Every row comes from one small tree of marks. Brackets hold a mark, then the marks that hang from it, in the order of their numbers. Every link used is in the known rows. Which tree was each row made from?
Known rows
(q_907 q_990): [ 1.30  1.61  0.89  0.10 -1.18 -0.73 -1.71  0.30  2.01 -1.68  0.72 -0.70
  0.12 -0.12 -0.82 -0.06 -0.39 -1.11 -0.57 -0.01  0.49 -1.50]
(q_698 (q_444 q_367 q_907 q_926)): [ 2.90  2.59 -2.67 -1.61  2.25 -2.51 -1.58 -2.11 -0.81 -0.24  0.76 -0.10
 -5.21 -2.14  1.29 -0.32  2.60 -0.37 -1.60  2.73  1.69  2.04]
(q_698 (q_444 q_926)): [ 0.20  1.34 -1.53 -1.22  0.54 -1.77 -1.88 -1.36  0.16  0.52  0.67  1.21
 -2.71 -1.58  1.19  0.20  1.43 -0.16 -0.83  2.01 -0.13  1.73]
(q_698 (q_444 q_367 (q_907 q_990) q_926)): [ 3.78  3.62 -2.00 -1.53  1.45 -3.03 -2.63 -1.93  0.46 -1.40  1.22 -0.52
 -5.08 -2.29  0.78 -0.41  2.34 -1.07 -2.01  2.76  1.90  1.10]
(q_926 q_444): [ 0.14  1.98  0.80 -2.27  1.28 -0.83  1.16  0.72  1.76 -0.26  0.49  1.00
 -1.19 -0.57 -0.57  1.90 -0.55  0.55  0.28  0.85  0.99 -0.17]
(q_444 q_100 q_698 q_907): [ 1.84 -0.97 -1.85  1.95  1.06  1.58 -0.77  0.59  0.14 -2.03  0.99 -0.32
 -0.71 -0.44 -0.29  0.66  0.89 -1.56 -1.96 -0.24  0.20  1.07]
(q_100 (q_444 q_367 q_698 q_907 q_926)): [ 3.45  1.92 -2.71 -0.23  2.24 -0.27 -0.09 -0.20  0.71 -1.72  0.02 -0.40
 -3.19 -1.28 -0.91  1.32  2.63 -0.02 -1.44  1.04  1.90 -0.51]
(q_444 q_100 (q_907 q_990)): [ 2.36  0.82  0.47  1.68  0.97 -0.73 -2.67  1.57  0.14 -4.13  1.10 -1.97
 -2.03 -2.09  0.20  0.64 -0.10 -1.23 -2.98 -1.00  1.54  0.57]
(q_907 (q_444 q_367 q_698) q_990): [ 5.16  2.12 -0.78  0.12 -1.47 -0.56  0.85 -2.19  3.07 -0.09  2.58  1.46
  1.03  1.18 -0.43  0.64  1.60 -0.68 -1.19  2.81  0.38 -0.72]
(q_990 q_907): [ 1.66 -0.72 -0.30  1.02 -1.15 -0.65  1.60 -1.41 -0.64  0.37  0.77  0.93
  0.71  0.57  0.86 -0.30  1.91  1.05 -0.84 -1.13  0.73 -0.02]
(q_907 q_444 q_990): [ 2.36  1.72  1.08  0.96 -1.02 -0.93 -0.16 -0.57  2.63 -1.01  2.03  0.85
  1.25  0.09  0.88  0.69  0.26 -0.42 -1.80  1.65 -0.20  0.10]
(q_926 (q_444 q_100 q_367 (q_907 q_990))): [ 4.37  3.48  0.60 -1.93  2.33 -2.38 -0.38  0.76  0.98 -3.39  1.64 -0.87
 -4.09 -2.46 -0.80  2.40  0.14  0.32 -1.86  0.62  3.46 -0.16]
(q_730 (q_100 (q_444 q_367 q_926)) q_372): [ 1.99  1.19 -0.76  0.86  2.19  1.50  1.14  0.95 -1.81 -1.49  2.01 -0.25
 -2.10 -1.20  0.89  1.42  1.41  1.58  0.53  1.18 -0.54  1.71]
(q_367 (q_444 q_698 q_907 q_926)): [ 2.35  1.75 -1.25 -0.17  4.16 -0.03  0.22 -0.02  0.54  0.34  1.43 -0.18
 -1.80 -1.60  0.78  0.12  1.83 -2.41 -1.17  2.48  1.18  2.08]
(q_990 (q_907 q_444)): [ 2.48 -0.56 -0.19  1.64 -1.01 -0.87  2.83 -2.07 -0.15  1.07  1.72  2.15
  1.64  0.75  2.28  0.31  2.39  1.67 -1.81  0.31  0.21  1.17]
(q_730 (q_100 (q_444 q_907)) q_372): [-0.30  0.22 -0.16  2.26  2.16  2.99  1.17  2.23 -0.29 -3.03  1.23 -1.11
 -1.15 -0.81  0.92  0.10  0.47 -0.69 -0.07  1.04 -1.45  1.87]
(q_444 q_100 q_907): [ 1.32 -0.45 -0.26  1.64  1.90 -0.14 -1.37  1.34 -1.54 -2.77  0.60 -1.36
 -2.17 -2.00  0.82  0.66  0.09 -0.37 -2.46 -0.96  1.10  1.76]
(q_100 (q_444 (q_907 q_990) q_926)): [ 1.47  2.49 -0.20  0.67  1.98 -1.16 -2.05  1.74  1.48 -3.71 -0.12 -1.53
 -2.95 -2.43 -0.13  1.19  1.00 -0.44 -2.48 -0.15  1.64 -0.64]
(q_730 (q_100 (q_444 q_698 q_926)) q_372): [ 0.39  0.26 -1.18  2.02  1.41  3.20  0.92  1.40  0.08 -1.25  2.12  0.76
 -0.17  0.00  0.57  1.40  1.27  0.14  0.63  1.20 -2.13  1.63]
(q_730 (q_100 q_444)): [ 0.65  1.49 -0.92  1.23  0.92  2.34  1.57  0.52  1.18 -1.60 -0.06 -0.07
  0.06 -1.16 -0.84  0.22  0.33  0.85  0.79  0.42 -0.64 -0.78]
(q_367 (q_444 q_100 (q_907 q_990) q_926)): [ 3.47  2.43  0.73  0.32  4.24 -2.09 -1.98  1.41 -0.83 -2.58  2.08 -1.58
 -3.39 -4.17  1.31  1.32  0.74 -1.37 -2.77  0.94  2.47  2.35]
(q_100 q_444): [-0.36  0.25  0.14 -0.23  0.11  0.05  0.26  1.35  1.25 -2.27 -0.96 -0.36
 -0.87 -1.11 -1.03  0.80  0.05  0.21 -0.50 -0.10  0.57 -1.04]
(q_907 (q_444 q_367)): [ 3.49  1.00 -0.35 -0.29  0.43 -1.11  2.03 -1.96 -0.24  1.07  1.55  1.27
 -0.18  0.00  1.29  0.79  1.36  1.38 -0.92  2.18  0.52  1.13]

Write each row's tree
[ 2.00  1.96 -1.17  0.13  1.39 -2.28 -3.92 -0.11  0.11 -2.87  1.57 -0.27
 -4.39 -3.16  1.43  0.76  1.34 -1.11 -3.14  1.34  1.01  2.19]	(q_698 (q_444 q_100 (q_907 q_990) q_926))
[ 3.61  1.91 -2.41 -1.02  2.33 -2.71 -2.36 -1.47 -2.01 -1.41  1.41 -0.10
 -5.67 -3.43  1.50  0.79  2.33  0.30 -2.54  1.82  2.02  2.74]	(q_698 (q_444 q_100 q_367 q_907 q_926))
[ 3.27  2.81 -1.44 -2.38  2.27 -0.33  1.86 -0.65  2.24 -0.52  0.90  0.57
 -2.56  0.05 -1.27  1.34  1.18 -0.72 -0.06  2.17  2.02 -0.42]	(q_926 (q_444 q_367 q_698 q_907))
[ 3.17  1.24  0.01  0.48  2.31  0.18 -0.67  1.03  1.46 -2.71  1.85 -0.99
 -1.29 -2.08 -0.44  0.23  0.52 -3.40 -1.90  1.62  1.53  1.03]	(q_367 (q_444 q_100 q_698 (q_907 q_990)))
[ 5.84  1.40 -0.54  0.75 -1.32 -0.66  0.05 -1.61  1.96 -1.30  3.18  1.44
  0.48  0.12 -0.21  1.78  1.26  0.02 -2.10  1.79  0.78 -0.05]	(q_907 (q_444 q_100 q_367 q_698) q_990)
[ 0.03  0.52 -0.29  1.76  2.03  2.12  0.70  1.85 -1.01 -1.70  1.80  0.02
 -1.06 -0.99  1.22  1.45  0.77  0.99  0.34  0.77 -1.62  2.08]	(q_730 (q_100 (q_444 q_926)) q_372)
[ 3.01  0.95 -0.98  0.41  4.19 -0.28 -0.50  0.62 -0.67 -0.91  2.00 -0.21
 -2.39 -2.85  0.91  1.32  1.58 -1.75 -1.97  1.56  1.41  2.76]	(q_367 (q_444 q_100 q_698 q_907 q_926))
[ 3.91 -0.84 -1.41  2.45 -0.54 -0.63  1.75 -2.05 -0.76  1.05  2.93  3.12
  1.33  0.10  2.39  1.98  3.24  2.24 -2.67 -0.20  0.15  1.98]	(q_990 (q_907 (q_444 q_100 q_698 q_926)))
[-0.19 -0.37 -0.83  1.90  0.46  4.00  1.70  1.48  0.81 -1.78  1.65  0.56
  0.63  0.54 -0.21  0.54  0.63 -0.74  1.05  1.34 -2.35  0.93]	(q_730 (q_100 (q_444 q_698)) q_372)
[ 1.71  1.00 -0.71  1.46  2.39  2.25  1.62  1.46 -0.99 -2.85  1.39 -1.28
 -2.16 -0.97  0.54  0.16  1.12 -0.02  0.17  1.42 -0.37  1.63]	(q_730 (q_100 (q_444 q_367 q_907)) q_372)
[ 2.74  1.63  1.24  0.13  3.03 -1.08 -1.13  1.64  0.18 -3.26  1.52 -1.86
 -2.41 -3.29  0.41  0.32 -0.03 -2.42 -2.19  1.15  2.21  1.45]	(q_367 (q_444 q_100 (q_907 q_990)))
[ 6.13  2.66  0.24  0.60  0.61 -2.90 -1.27 -1.14 -0.44 -1.21  3.46  0.76
 -1.56 -2.05  1.52  2.81  1.61  2.00 -3.01  1.11  1.75  1.15]	(q_907 (q_444 q_100 q_367 q_926) q_990)
[ 1.44  2.74 -1.40 -0.54  1.18 -2.10 -3.18 -0.78  1.40 -1.59  1.02 -0.24
 -3.83 -2.10  1.25 -0.43  1.53 -1.82 -2.24  2.30  0.67  1.43]	(q_698 (q_444 (q_907 q_990) q_926))
[ 5.30  0.69 -1.92  0.68  1.07 -0.91  0.78 -2.00 -1.08  1.20  3.09  2.35
 -0.55 -0.68  1.40  2.95  2.51  2.13 -2.00  1.67  0.55  2.22]	(q_907 (q_444 q_100 q_367 q_698 q_926))
[ 1.27  1.06 -1.75  0.05  2.04 -1.81 -2.86 -0.26 -1.12 -1.64  1.11  0.13
 -4.36 -3.16  1.93  0.79  1.61 -0.34 -2.78  1.27  0.76  3.15]	(q_698 (q_444 q_100 q_907 q_926))
[ 4.67  1.18 -1.13 -0.51  1.90 -2.57 -1.42 -0.74 -3.81 -0.31  1.80 -0.11
 -3.45 -2.71  0.77  2.68  1.65  3.13 -1.49 -0.77  2.39  1.45]	(q_444 q_100 q_367 q_926)
[ 2.21  1.77 -2.08 -1.63  1.07 -1.62 -0.62 -2.01  0.17 -0.82  0.21 -0.41
 -4.23 -1.41  0.44 -1.38  1.73 -1.40 -0.92  2.98  1.34  1.25]	(q_698 (q_444 q_367 q_907))
[ 2.61  1.43  0.16  0.22  4.95 -1.62 -0.91  1.25 -2.14 -1.53  1.64 -1.16
 -3.54 -4.13  1.77  1.32  1.02 -0.72 -2.35  0.91  2.24  3.22]	(q_367 (q_444 q_100 q_907 q_926))
[ 1.91  2.62  1.19 -0.82  2.03 -1.51 -0.97  1.90  1.80 -3.64  1.37 -0.57
 -2.79 -2.23 -0.35  2.37 -0.65 -0.43 -2.07  0.09  2.19  0.21]	(q_926 (q_444 q_100 (q_907 q_990)))
[ 2.55  0.68 -1.44 -1.72 -0.19 -1.87 -1.11 -1.57 -1.14 -1.08  0.91  0.59
 -3.55 -2.14  0.01  0.37  1.15  0.24 -0.85  1.80  1.17  1.23]	(q_698 (q_444 q_100 q_367))
[ 4.11  0.30 -0.17  0.43  0.61 -1.36  1.22 -1.29 -1.43 -0.05  2.08  1.20
 -0.73 -1.18  1.50  1.95  1.21  2.17 -1.80  1.26  0.93  1.94]	(q_907 (q_444 q_100 q_367))
[ 4.26  2.57 -1.97 -0.46  3.47 -2.14 -0.82 -1.00 -2.26 -0.05  0.87 -1.36
 -4.33 -1.83  1.23  0.63  2.45  0.97 -1.67  0.68  2.61  1.37]	(q_444 q_367 q_907 q_926)
[ 3.53  1.72 -0.84 -2.39  0.96 -0.62  1.40 -0.40  1.02 -0.71  1.66  1.53
 -1.88 -0.66 -1.73  2.87  0.57  1.01  0.08  1.07  1.93 -0.34]	(q_926 (q_444 q_100 q_367 q_698))
[ 4.51  1.37 -2.10  0.02  0.93 -0.76  1.62 -2.74  0.19  2.26  2.51  2.36
 -0.06  0.54  1.25  1.72  2.68  1.49 -1.12  2.58  0.10  1.53]	(q_907 (q_444 q_367 q_698 q_926))
[ 3.82  3.30 -0.89 -0.45  2.20 -2.12 -1.48  0.63  0.62 -3.40  0.18 -1.84
 -4.29 -2.61 -0.55  1.31  1.83  0.24 -2.25  0.46  2.93 -0.97]	(q_100 (q_444 q_367 (q_907 q_990) q_926))
[ 1.75  0.28 -1.27  1.01  0.75  3.30  2.17  0.60  0.14 -1.54  1.78  0.29
 -0.39  0.45 -0.53  0.60  1.21 -0.07  1.25  1.79 -1.34  0.74]	(q_730 (q_100 (q_444 q_367 q_698)) q_372)
[ 4.93 -0.53 -0.43  1.33 -0.76 -1.70  2.58 -2.42 -1.76  0.37  2.44  1.97
  0.04 -0.35  2.02  1.25  2.82  2.73 -2.29 -0.11  1.56  1.48]	(q_990 (q_907 (q_444 q_100 q_367)))
[ 2.15  0.58 -0.91  1.71  3.40 -1.33 -2.53  1.19 -2.60 -1.95  1.26 -1.15
 -3.31 -3.04  1.92  2.01  1.21  0.97 -3.14 -1.21  1.55  2.70]	(q_444 q_100 q_907 q_926)
[ 4.38  1.53 -3.02 -0.88  0.91 -0.53  0.05 -2.32 -0.57  1.80  1.46  1.08
 -1.53  0.34 -0.55  1.28  2.72  0.93  0.05  1.15  1.03 -0.03]	(q_444 q_367 q_698 q_926)
[ 1.09  1.64  0.65 -0.96  2.77 -1.06  0.10  1.77  0.55 -2.50  0.86 -0.15
 -2.87 -2.18  0.19  2.42 -0.42  0.27 -1.64  0.10  1.94  1.15]	(q_926 (q_444 q_100 q_907))
[ 2.67  0.61 -0.64 -0.29  2.86 -0.36 -0.21  0.33 -0.72  0.04  2.13  0.86
 -1.20 -2.35  0.48  1.86  1.17 -0.71 -0.99  1.31  0.99  2.08]	(q_367 (q_444 q_100 q_698 q_926))
[ 5.75  1.10 -3.26  0.68  2.88 -0.75 -1.28 -0.97 -2.03 -0.97  2.03 -0.28
 -3.57 -1.67  0.33  2.00  2.83  0.59 -2.42  0.24  2.17  1.63]	(q_444 q_100 q_367 q_698 q_907 q_926)
